Every row comes from one small tree of marks. Brackets hold a mark, then the marks that hang from it, in the order of their numbers. Every link used is in the known rows. Which tree was each row made from?
Known rows:
{K_403 {K_206 {K_665 K_154 {K_687 K_18}}}}: [ -7.9   1.6  -4.5   3.6  17.2  10.5  25.0  -6.3   4.4  14.6  16.8 -10.2
   0.4   6.8  -1.1  -9.4  10.1 -10.0   5.9  -0.1  -3.2 -12.7 -20.1  -8.2
  13.3  -7.6  -4.7 -12.8  16.1   7.0   1.3]
{K_687 K_18 {K_403 {K_206 {K_665 K_154 K_639}}}}: [  3.2 -23.8  13.6   3.6  21.2  -9.3 -19.7   8.9  15.4   8.6  -4.9   2.2
  22.1   3.4   0.4  20.3 -14.8   4.4   0.8  16.8  -3.3 -11.4   7.1 -10.4
  -7.7  14.5   1.8  13.8  -1.9   6.8   5.0]
{K_206 K_18 {K_665 {K_154 {K_21 K_639}} K_687}}: [ 11.4  12.9  -7.9  18.8   7.4  16.6  12.5  -5.6   6.7  14.4  -5.8  -6.4
 -13.7  -4.2  -4.8 -21.9  28.1  -3.0 -35.6  11.2 -18.4 -22.4 -18.8   3.0
  16.0 -28.1 -24.6   1.0  -1.2   9.1  -1.5]
{K_154 {K_21 K_639 {K_687 K_18}} {K_403 K_206}}: [  8.5   9.7  -7.5  -8.3 -15.3  -9.5 -26.1  14.8  -1.2 -13.0 -13.3   2.3
  14.0   0.8  -2.3   7.5 -17.4  13.4  -4.0 -10.5  -8.4  33.3   4.7  10.6
 -18.4  -1.4   1.4 -21.5 -17.2 -39.3 -25.2]
{K_154 {K_21 {K_687 K_18}} {K_403 {K_206 K_665}}}: [ -6.9   0.3  -9.7  -7.5  -9.2  -7.4   3.4   2.7  -2.3   0.2  -3.7  -5.1
  20.3  -0.2  -1.4   7.4 -18.9  24.9 -14.4  12.5 -16.7  28.9   8.2   1.9
  -8.5  -5.0 -14.2  -8.1 -13.5 -52.0 -10.1]
{K_403 {K_206 K_18 {K_665 K_154 {K_639 K_21}}}}: [  3.4  10.7   5.7  17.4  17.9   3.6  17.5  -0.4   2.3  11.4  10.6  -9.4
   1.2   5.2  -2.3 -21.9  19.3   0.7 -11.7  18.0  -7.5 -26.8 -19.8  -0.3
  -2.5 -12.5 -26.7  -1.3  17.5   7.1 -13.2]
{K_21 {K_639 {K_665 K_154}} {K_687 K_18 {K_403 K_206}}}: [ 19.9   2.6  -8.7  -9.6  11.2  -1.8 -32.9  -0.7   7.3   3.8  12.6  15.6
  12.9   4.5  -0.7  28.9 -21.1 -22.7  12.8 -16.1   7.3  -7.7  -1.0 -13.6
  -8.9  12.7  -6.2 -21.1  -7.9  26.6  -1.7]
{K_870 {K_21 K_687} {K_403 {K_206 K_18}}}: [  6.1 -11.1  -8.5  -0.1  -1.8   0.6  33.8  -0.4  -3.6  -0.4   1.4 -16.6
  29.5  17.4  -0.3  -3.8  -7.1  13.8  30.1  15.0   2.6  17.4   8.1 -11.7
 -35.7   3.5   2.3 -17.1   8.7 -24.3  -2.9]
{K_870 K_21 K_403 {K_665 K_154 K_206}}: [ -3.0 -45.5  12.6  26.5 -12.5 -18.2  58.2 -27.6 -14.6 -15.6   7.4  -5.8
  11.1 -11.5 -16.8  16.3  -2.9  17.7  13.2  -7.6  15.3  -8.0  16.7  -4.7
  -0.4  -2.2  12.7   2.7  -0.5   2.7   0.5]
{K_403 {K_206 K_18 {K_665 {K_639 K_21} K_687}}}: [  7.3  19.7  -1.1  19.3  15.4   9.8  29.0  -6.2  10.7  12.1  10.4 -12.0
   4.4  11.6  -2.9 -31.4  20.6 -14.3  -5.3  11.7  -9.0 -24.1 -11.8  -1.0
  -1.5  -7.1 -28.6  -9.7  11.2  -1.1   3.0]
{K_870 {K_665 {K_639 K_21}}}: [  8.0  -6.3   9.2  17.9 -17.5  -7.3 -27.3  -0.9  -3.8  -6.9  -0.4  14.5
  -7.6  -6.3   0.7 -13.0   6.9 -15.3   1.7 -37.4  10.9 -10.1  13.8  15.9
   2.0  13.3 -20.7  -1.0  -9.3   2.1  -3.8]
{K_21 {K_206 K_18 {K_665 K_639 K_687}}}: [  3.8  20.6  -8.1   7.1   6.7  15.9  24.4  -9.0  -5.1   8.7 -12.5  -7.6
   9.3  -2.0   9.2 -15.5   3.4 -24.3 -10.3  23.6 -10.9 -13.1  -4.9  -8.9
  12.9 -10.3 -14.6  -4.1   6.6   8.6  11.6]
{K_665 K_154 K_639 {K_687 {K_18 K_206} K_403}}: [ 25.1 -13.4  29.7  34.3  19.4  -1.5  13.0  10.1  17.0 -10.1  -5.5 -11.8
   3.7 -15.9   1.5 -10.2 -13.2 -34.2  11.4 -11.7  -8.8 -23.7  -1.8  -3.2
   8.8  16.9  23.1  16.5  -8.5  30.3  -0.9]
{K_154 {K_403 {K_206 K_18 K_665}}}: [-17.0   8.8 -11.0 -26.9  -5.0  -1.3  -0.2   3.9 -11.9  -1.4  -6.2   6.1
   7.8  -0.1  -8.5  12.5   7.0  26.4  -6.4  26.0   6.7  16.7   9.4   9.0
 -11.8  -7.7   6.6  -1.3  11.2 -19.9  -4.1]
{K_687 K_18 K_403}: [ -2.8 -30.9   9.4 -26.5  -2.4  -8.4 -60.1  22.7  14.9   6.1 -11.1  11.4
   6.3  11.8   9.1  20.3 -14.3  12.5  10.8  -1.9   3.4  19.4  18.7  -6.1
 -15.1  23.7  27.0  23.9 -15.9  -3.3  17.1]
{K_687 {K_18 {K_206 K_665}} K_403}: [ -5.3 -26.9   2.7 -12.0   4.7 -12.4 -33.5  12.1   9.9  11.5  -8.7  11.3
  18.0  10.6  -1.5  31.5 -23.2   4.3   3.0  22.2  -0.7  14.0  15.9 -26.5
  -7.2   8.8   3.2  25.4 -11.3  -7.7  18.1]
{K_21 {K_206 K_18 {K_665 K_687}}}: [ -7.3  14.8 -16.5 -11.8   2.4  17.9  27.2 -10.4  -7.2  13.6  -3.1  -7.7
   6.4   7.4   8.6  -8.4   4.9 -10.4  -8.3  25.9  -8.7   1.7  -7.3 -16.5
  10.9 -14.1  -6.5  -6.1   8.4   0.6  16.6]
{K_870 {K_665 K_206}}: [-17.1 -11.5  -2.4  -5.0 -16.0  -0.3   3.5 -18.4 -19.4  -1.1   5.9  16.0
  -9.9  -1.5  -2.9   5.9   8.1  -7.9  14.5 -22.9  13.7   1.3  12.3   3.9
  18.5  -0.3   8.3  -5.1  -0.5  10.3  15.5]
{K_18 {K_206 {K_665 {K_154 K_21 K_403} K_639 K_687}}}: [  2.6  11.7   3.4  34.5  -2.5  -3.9  24.7  -3.0  -5.2 -12.7  -9.9  -8.1
  -6.9 -21.1  -5.5  -4.4  -7.8 -15.8  -7.7  -1.0  -6.2  -1.5  -4.7   0.6
  17.8  -8.1 -11.7   7.9   0.0  -6.7 -15.8]
{K_870 K_403}: [-16.7 -10.2   1.9 -22.2 -15.1  -5.5 -37.8  15.2  -9.4 -13.6 -19.2  11.3
  -6.3   1.8   2.9  16.6  -9.7  11.2  27.2  -8.4  22.3  21.8  15.6  11.0
 -16.2  11.6  24.4   0.7   3.4  -5.2   2.4]
{K_687 K_18 {K_403 K_206}}: [ -6.2 -28.4   9.0 -22.6   7.3  -9.7 -37.8  18.3  14.3   6.7   0.6   4.1
  17.5  18.8   5.9  18.8 -15.9  15.1  19.4   5.7   1.6  17.2  11.8 -11.3
 -19.7  21.6  24.0  10.2  -5.1  -5.7  11.3]
{K_21 {K_639 {K_665 K_154}} {K_687 {K_18 K_206} K_403}}: [ 21.1   0.5  -8.1  -5.7   5.1  -4.7 -35.5   2.0   3.0   1.0   6.2  19.9
   9.0  -0.5  -1.9  32.0 -27.8 -30.4  10.7 -13.4   6.4  -4.4   1.8 -21.5
  -5.1   7.9  -6.1  -9.4 -13.6  27.4  -0.1]
{K_206 K_18 K_665}: [ -9.9   9.0 -16.5 -17.1   0.6  14.0 -20.2   1.2  -5.0  25.0  -9.8  10.5
  -5.8   8.3   1.5  -6.4  24.6   6.9 -19.3  25.3  -3.4  -6.3  -1.5  -0.8
   3.7 -17.8 -21.0  10.4   7.2   0.5  15.2]
{K_206 K_665}: [-16.1   8.1 -17.9 -14.8  -7.2   7.6 -36.5   1.7  -6.4  10.9 -11.2  13.0
 -17.0   3.0   6.5   5.2   7.3  -1.1   0.3  -8.2  10.8   9.8   1.1   4.1
  11.5   0.2 -12.8   3.0   5.9  -3.8   7.2]
{K_21 {K_206 K_18}}: [-11.6   5.6  -7.4 -26.4  -8.4   9.3  -9.0   7.9 -15.0   6.0  -5.8  -2.9
   0.2  11.5  17.2  -5.9   0.4   3.8   5.4  15.4  -2.6  18.0  -7.3  -9.7
  -4.3  -7.1  14.4   0.2   9.8   0.1   3.1]

Which tree is each row?
[-14.0  -3.2  -0.1  -0.2   8.4  -0.5  24.7  -4.4  -5.4  -8.9  -1.3  -4.1
   6.2  -0.2  -8.7  14.2  -6.9   3.2  20.4   7.6  14.0  -2.2   1.4   0.0
  -4.0   0.1   8.1 -16.7  17.4   1.9  -1.1]
{K_870 {K_403 {K_206 {K_665 K_154 K_687}}}}
[  3.6   1.1   3.8   8.1 -14.5  -1.8 -45.6  18.0  -3.6 -10.6 -10.1  -0.5
 -33.6  -7.1   9.4  -7.6   7.9   8.6  -4.0 -37.7   0.0  14.5 -19.9  17.6
   6.3  -3.9   9.8   0.8  -2.3   4.1 -32.0]
{K_665 {K_154 {K_21 K_639}}}
[ -0.2  10.7  -3.3  15.0  14.6   9.7   9.4  -5.6   9.1  12.0   1.6  -5.4
   6.5   6.0   0.7 -15.8   8.0 -26.3   7.7  -2.9  -3.0 -18.3  -7.7  -0.4
  10.1   0.6 -18.8 -13.0   9.3   3.0   6.4]
{K_403 {K_206 {K_665 K_639 {K_687 K_18}}}}
[ 20.4  -9.5  13.6  27.5  -8.3  -6.2  -2.4  -7.2  11.0 -14.6   1.8   6.8
   1.2  -7.5  -3.2  -9.2  -3.6 -24.1   8.7 -37.0   8.6 -12.1  26.3  12.4
   1.4  28.1  -7.2  -3.1 -17.8   6.1   8.2]
{K_870 {K_665 {K_639 K_21} {K_687 K_403}}}
[ 13.1   4.6   8.1  12.6   4.8  -5.5   0.4   2.4   3.1  -2.1  -7.9   1.5
  -0.5 -17.8  -3.9  -5.4  -7.5  -5.6 -23.6  -2.2  -0.5 -17.1  -0.6   8.1
   4.6   1.5 -19.8  10.4  -7.7  -5.1 -12.6]
{K_206 {K_665 {K_154 K_403} {K_639 {K_21 {K_687 K_18}}}}}
[ -7.6   4.8  -4.1  -9.6 -13.6  -6.7  -7.3   1.8   0.1  -0.9   8.1  -5.1
 -12.1  14.2  11.2  -6.8 -11.2   7.7  -2.7 -11.4   6.1  21.4  -9.1 -12.1
  -2.2   5.1 -11.9   0.9  -1.0 -22.7  -4.9]
{K_639 {K_21 {K_206 K_665}}}
[ -0.4  10.6   0.8  16.5  -6.7  -5.2  16.5  -0.4   2.8  -8.2 -10.1 -10.9
   8.9  -9.8  -6.8  -9.6   5.2  24.2 -24.0  18.9 -17.4   8.1   8.2  17.5
  -4.9  -9.7 -15.5   1.6  -6.6 -37.6 -12.3]
{K_154 K_21 {K_403 {K_206 K_18 {K_665 K_639 K_687}}}}
[  0.8 -11.4  13.4  -2.7   0.6  -0.4  30.0   7.7   1.3  -9.0   7.0  -9.8
  -5.9 -13.2  -6.9  -7.0  -2.4  -6.0   2.3  -7.2  -2.9   2.0  -9.7  -2.5
   9.0  -4.7  37.3   9.6  -2.4   4.7  -4.7]
{K_665 {K_154 K_403} {K_687 {K_18 K_206}}}
[  3.4  -9.2  10.2  27.5   0.8  -2.9  32.6 -15.9  -6.0 -17.8  -4.2   4.7
  24.6 -11.4 -14.2   5.5  -5.8 -25.8  25.6 -10.0  14.4 -22.1  25.8  11.3
  -3.4  10.4  -5.4 -27.9   3.9  10.5   6.5]
{K_870 {K_403 K_206} {K_665 K_639 K_687}}
[  5.0   8.4 -11.2  -5.3 -17.0 -13.5 -25.5   1.5   1.3  -9.2   2.8   7.2
  11.9  -2.5  -4.7  15.7 -17.7  12.7 -11.7 -10.7  -5.9  21.2   4.3   6.7
 -12.6  -2.6 -17.3 -17.6 -19.5 -32.0 -16.5]
{K_154 {K_21 {K_639 K_665} {K_687 K_18}} {K_403 K_206}}
[-11.2  -3.7  11.9  -6.0   5.4   6.4  29.1  -5.1 -14.3   2.6   9.3  -6.5
 -24.8  -1.7   3.2 -14.9  21.0   7.5   3.0   4.0  -2.7 -12.7 -21.1   1.2
  15.0 -17.3  32.7  14.8  13.1  28.5   2.1]
{K_665 K_154 {K_206 K_18}}
[ 20.9  21.7 -19.2 -23.6  -7.6   6.4 -64.1  16.9  -2.5 -13.7 -26.5  20.7
  -2.8   6.1  10.0  20.7 -22.3 -24.2  31.8 -35.3  17.7  29.0  16.3   6.9
 -16.3  26.7  18.1 -26.6  -8.1  10.4  -6.2]
{K_21 K_639 {K_687 K_403}}
[  4.7  18.5  -6.0   6.4  -5.2   4.0  -7.6 -17.9  -0.8  -9.2  13.3  10.9
 -35.1  -8.3  -3.1   2.0  11.8 -29.4   9.1 -43.5  17.5 -18.5 -17.2   7.2
  23.7  -2.7   6.6 -13.0   0.8  40.9   1.7]
{K_21 {K_639 {K_665 K_154 K_206 K_687}}}
[ 13.3   2.0  27.2  14.2  -9.7 -16.0 -14.5  18.9   0.1 -29.1  -7.8  -4.3
 -22.8 -23.6   1.5 -14.5  -4.2   7.9  -6.5 -30.3  10.7  -3.1  -3.1  29.1
  -7.5  15.8  16.3  17.6  -4.2   0.3 -33.9]
{K_665 {K_154 K_403} {K_639 K_21}}
[  0.8  -0.1  -0.2  -2.3  13.2  -1.6 -19.6   6.0   5.8   2.6 -12.1   4.9
  15.9   7.1   1.8  16.4  -5.2   7.9   7.6  22.6   1.5   1.2  16.4  -1.0
 -14.5  14.6  -2.6   5.2   6.2   3.4   5.3]
{K_687 {K_403 {K_206 K_18 {K_665 K_639}}}}
[  1.3  14.7  -1.2  10.9  11.7   4.1   4.3   0.4   3.8  14.1   5.9  -4.1
   4.8  12.9  -0.6 -20.7  18.0  -1.1  -7.8  17.9  -5.1 -17.3 -10.4  -0.3
  -6.9  -8.5 -31.5  -2.8  13.8  -4.2  -3.5]
{K_403 {K_206 K_18 {K_665 {K_639 K_21}}}}
[  3.4   8.2  -7.0   6.1 -12.5 -10.8 -13.2   3.5   7.8 -11.3 -12.8   0.2
   6.8  -3.6 -12.9  10.0  -3.4  16.9 -21.3  -3.3  -7.5  18.8   3.7  12.8
  -5.2  -8.7  -9.9 -12.1 -13.7 -37.5 -17.4]
{K_154 {K_21 K_639} {K_403 {K_206 {K_665 {K_687 K_18}}}}}
[-17.5  -4.4  12.5 -13.9  -8.3  -7.9  23.9  -3.1 -20.1 -23.0   0.6  -2.0
 -26.0 -17.7  -2.5   8.9  -0.9  17.5  10.2 -13.3  13.6  10.5  -5.4  14.3
  13.0  -1.5  51.2  11.5   7.9  11.3  -9.5]
{K_665 {K_154 K_403} K_206}
[  9.4  17.9  -0.2  15.9  20.9   9.4  27.6  -3.1  -1.1  12.7  10.9 -10.2
   7.3   5.9   0.0 -24.3  12.2  -8.7  -6.8  16.5 -10.2 -24.9 -18.6  -3.9
  -3.7 -11.2 -29.9 -11.4  16.7   5.7 -12.3]
{K_403 {K_206 K_18 {K_665 K_154 {K_639 {K_21 K_687}}}}}
[ -5.4 -10.9   5.2  14.4  -3.0   7.3  50.9 -26.7 -13.2  -5.8  18.7   0.7
 -16.3 -12.1  -6.6  -8.8  13.1 -20.7  13.0 -30.3   6.6 -18.8  -2.1   3.7
  32.3  -4.2  18.6 -10.5   2.8  28.8  12.6]
{K_870 {K_665 K_154 K_206 K_687}}
[  5.6 -10.1  18.7  13.7   3.6 -10.6  50.5 -25.4  19.0  -4.2  50.7 -11.5
 -24.3   2.6  -6.1 -11.7   4.5   6.3  -8.7 -11.3   0.1 -26.2 -11.0 -11.5
   8.7   4.7  -0.2  21.0 -10.7  19.9  18.3]
{K_639 K_21 {K_665 K_154 {K_206 K_18} {K_687 K_403}}}
[ -8.3   3.2  -6.5 -16.6   3.3   6.5   1.9   2.5 -11.3  10.9  -8.7   6.1
  -5.1 -11.3  -7.7   3.5  19.7  23.0 -31.4  32.0  -2.5  -9.4  -2.0   6.2
   3.5 -21.6  -3.5  16.3   8.4   3.5  -0.8]
{K_206 K_18 {K_665 {K_154 K_403}}}
[-14.7  11.0 -15.2 -12.3   9.0  11.1   0.3  -1.0  -5.8  20.9   5.3   0.3
   4.3  16.5   0.5  -6.0  20.0   7.8  -0.2  24.1  -2.5  -2.5  -9.3  -5.8
  -3.1 -14.7 -17.6  -8.3  20.0  -2.4   4.5]
{K_403 {K_206 K_18 K_665}}
[ 15.7  16.0 -19.0   0.7  -7.3   2.2 -20.2   2.3  -1.8  -1.0 -22.6   0.8
  17.2   6.3  10.2  15.4 -22.9   1.2 -14.7  14.7 -16.8  24.2   6.0 -11.8
  -7.1  -3.6 -22.0 -15.8 -15.7 -19.3  -7.7]
{K_154 {K_21 {K_206 K_18 K_665} K_639 {K_687 K_403}}}
[ -6.1  -8.4  -0.5 -21.6   4.6  -1.9 -27.4  15.2   3.0  -0.7  -2.9   3.1
   7.5  16.6   6.6  15.2  -5.5  20.5  23.4  12.0   5.5  21.5  12.3  -1.5
 -23.0  18.2  24.0   3.7   7.3  -0.4   4.5]
{K_687 {K_403 {K_206 K_18}}}
[  2.8 -13.8   5.4  -9.6   9.2   3.7  -2.6   7.4  20.5   2.7   7.0  -6.4
   8.2  14.8   4.5  -1.6  -7.5  -8.3  24.4 -10.1  -1.4   9.5   6.7  -7.0
  -6.6  21.5  27.3  -1.7  -6.0   0.3  19.3]
{K_665 {K_687 K_18 {K_403 K_206}}}
[ 13.4   7.6   4.6  25.6  14.6   6.5   3.4  -5.0   9.0  -6.2 -14.5  -2.0
  -9.3 -19.6   1.3   0.5  -2.5 -24.0  -0.7 -11.8   2.9 -21.8   4.1  10.5
  18.8  15.0  -2.8   5.9   0.4  23.5   1.7]
{K_206 {K_665 K_154 K_639 {K_687 K_403}}}
[-12.4  -1.9   0.2 -17.0 -28.1 -10.5  -7.6  11.6 -12.3 -15.4 -15.9  -7.9
   3.6  -6.0   7.8   4.1 -11.8  43.1 -20.0  18.7 -12.9  42.8   9.1   8.1
 -11.8  -7.5  14.4  12.3 -12.0 -43.6 -14.6]
{K_154 {K_21 {K_206 K_18}} K_403}
[ -1.5  -4.2   1.9  -3.2  -1.9   9.0   1.3   7.0   8.6   8.9   5.9  -5.2
  -6.1  10.8   4.6 -20.1   4.2 -27.0  17.8 -16.7  -4.8   6.5  -8.2 -11.5
   8.2  -0.4  14.7   2.1  -4.7   0.7  16.4]
{K_665 {K_687 {K_18 K_206}}}
[-13.3  -3.9  14.2 -16.1  -2.0  -2.6  36.0  -3.7 -17.8 -11.7   2.4  -4.0
 -16.9 -13.9  -6.4  -0.4  12.6  24.2  -5.1  13.8   1.5  -2.3  -7.3  10.5
   8.1 -15.9  45.7  17.7   8.0  14.9  -2.8]
{K_665 {K_154 K_403} {K_206 K_18}}
[ -2.1  15.0 -16.0  -7.0   5.6  22.6   9.4  -6.8   3.5  22.9  -4.2   1.6
  -6.7   7.0  -0.5 -20.0  27.9  -9.6 -15.5  18.0  -8.3 -14.0  -3.6  -1.8
  11.4 -16.8 -16.8   2.8   4.4   5.3  24.1]
{K_206 K_18 {K_665 K_687}}
[  4.9  -2.6   3.2  -2.3  -7.1  -8.4  22.1 -15.2  18.3  -1.4  39.3  -9.7
  -3.7  12.8   6.2  -5.1 -11.3   4.7  -6.7  -2.5   0.3  -0.7   1.3 -20.4
  -6.2  13.5 -12.9   9.9 -13.6  -3.4  19.6]
{K_639 {K_21 {K_206 K_18}} {K_665 {K_687 K_403}}}
[ -7.6   2.9  -7.8  -8.4   8.0  13.9  -4.6   1.2  -8.1  21.8  -3.1   4.1
 -10.6  -1.3   0.0  -7.4  26.0   9.4 -25.5  25.5  -5.6 -18.4 -13.5  -0.6
   9.9 -23.0 -14.7  13.8  12.3  14.3   2.7]
{K_206 K_18 {K_665 K_154}}
[ -9.4  -9.6   0.1  -2.9  -8.7 -10.1  -3.2  -7.8  -2.8   1.0  28.6  -0.5
  -5.4 -10.8   1.2   8.7  -8.8  18.5 -11.9  -8.5  -3.7   0.5  -7.4   1.3
   4.7  -3.2 -13.0   6.2  -7.7  -6.7  -7.9]
{K_639 {K_665 {K_154 {K_21 {K_687 K_18}} {K_403 K_206}}}}
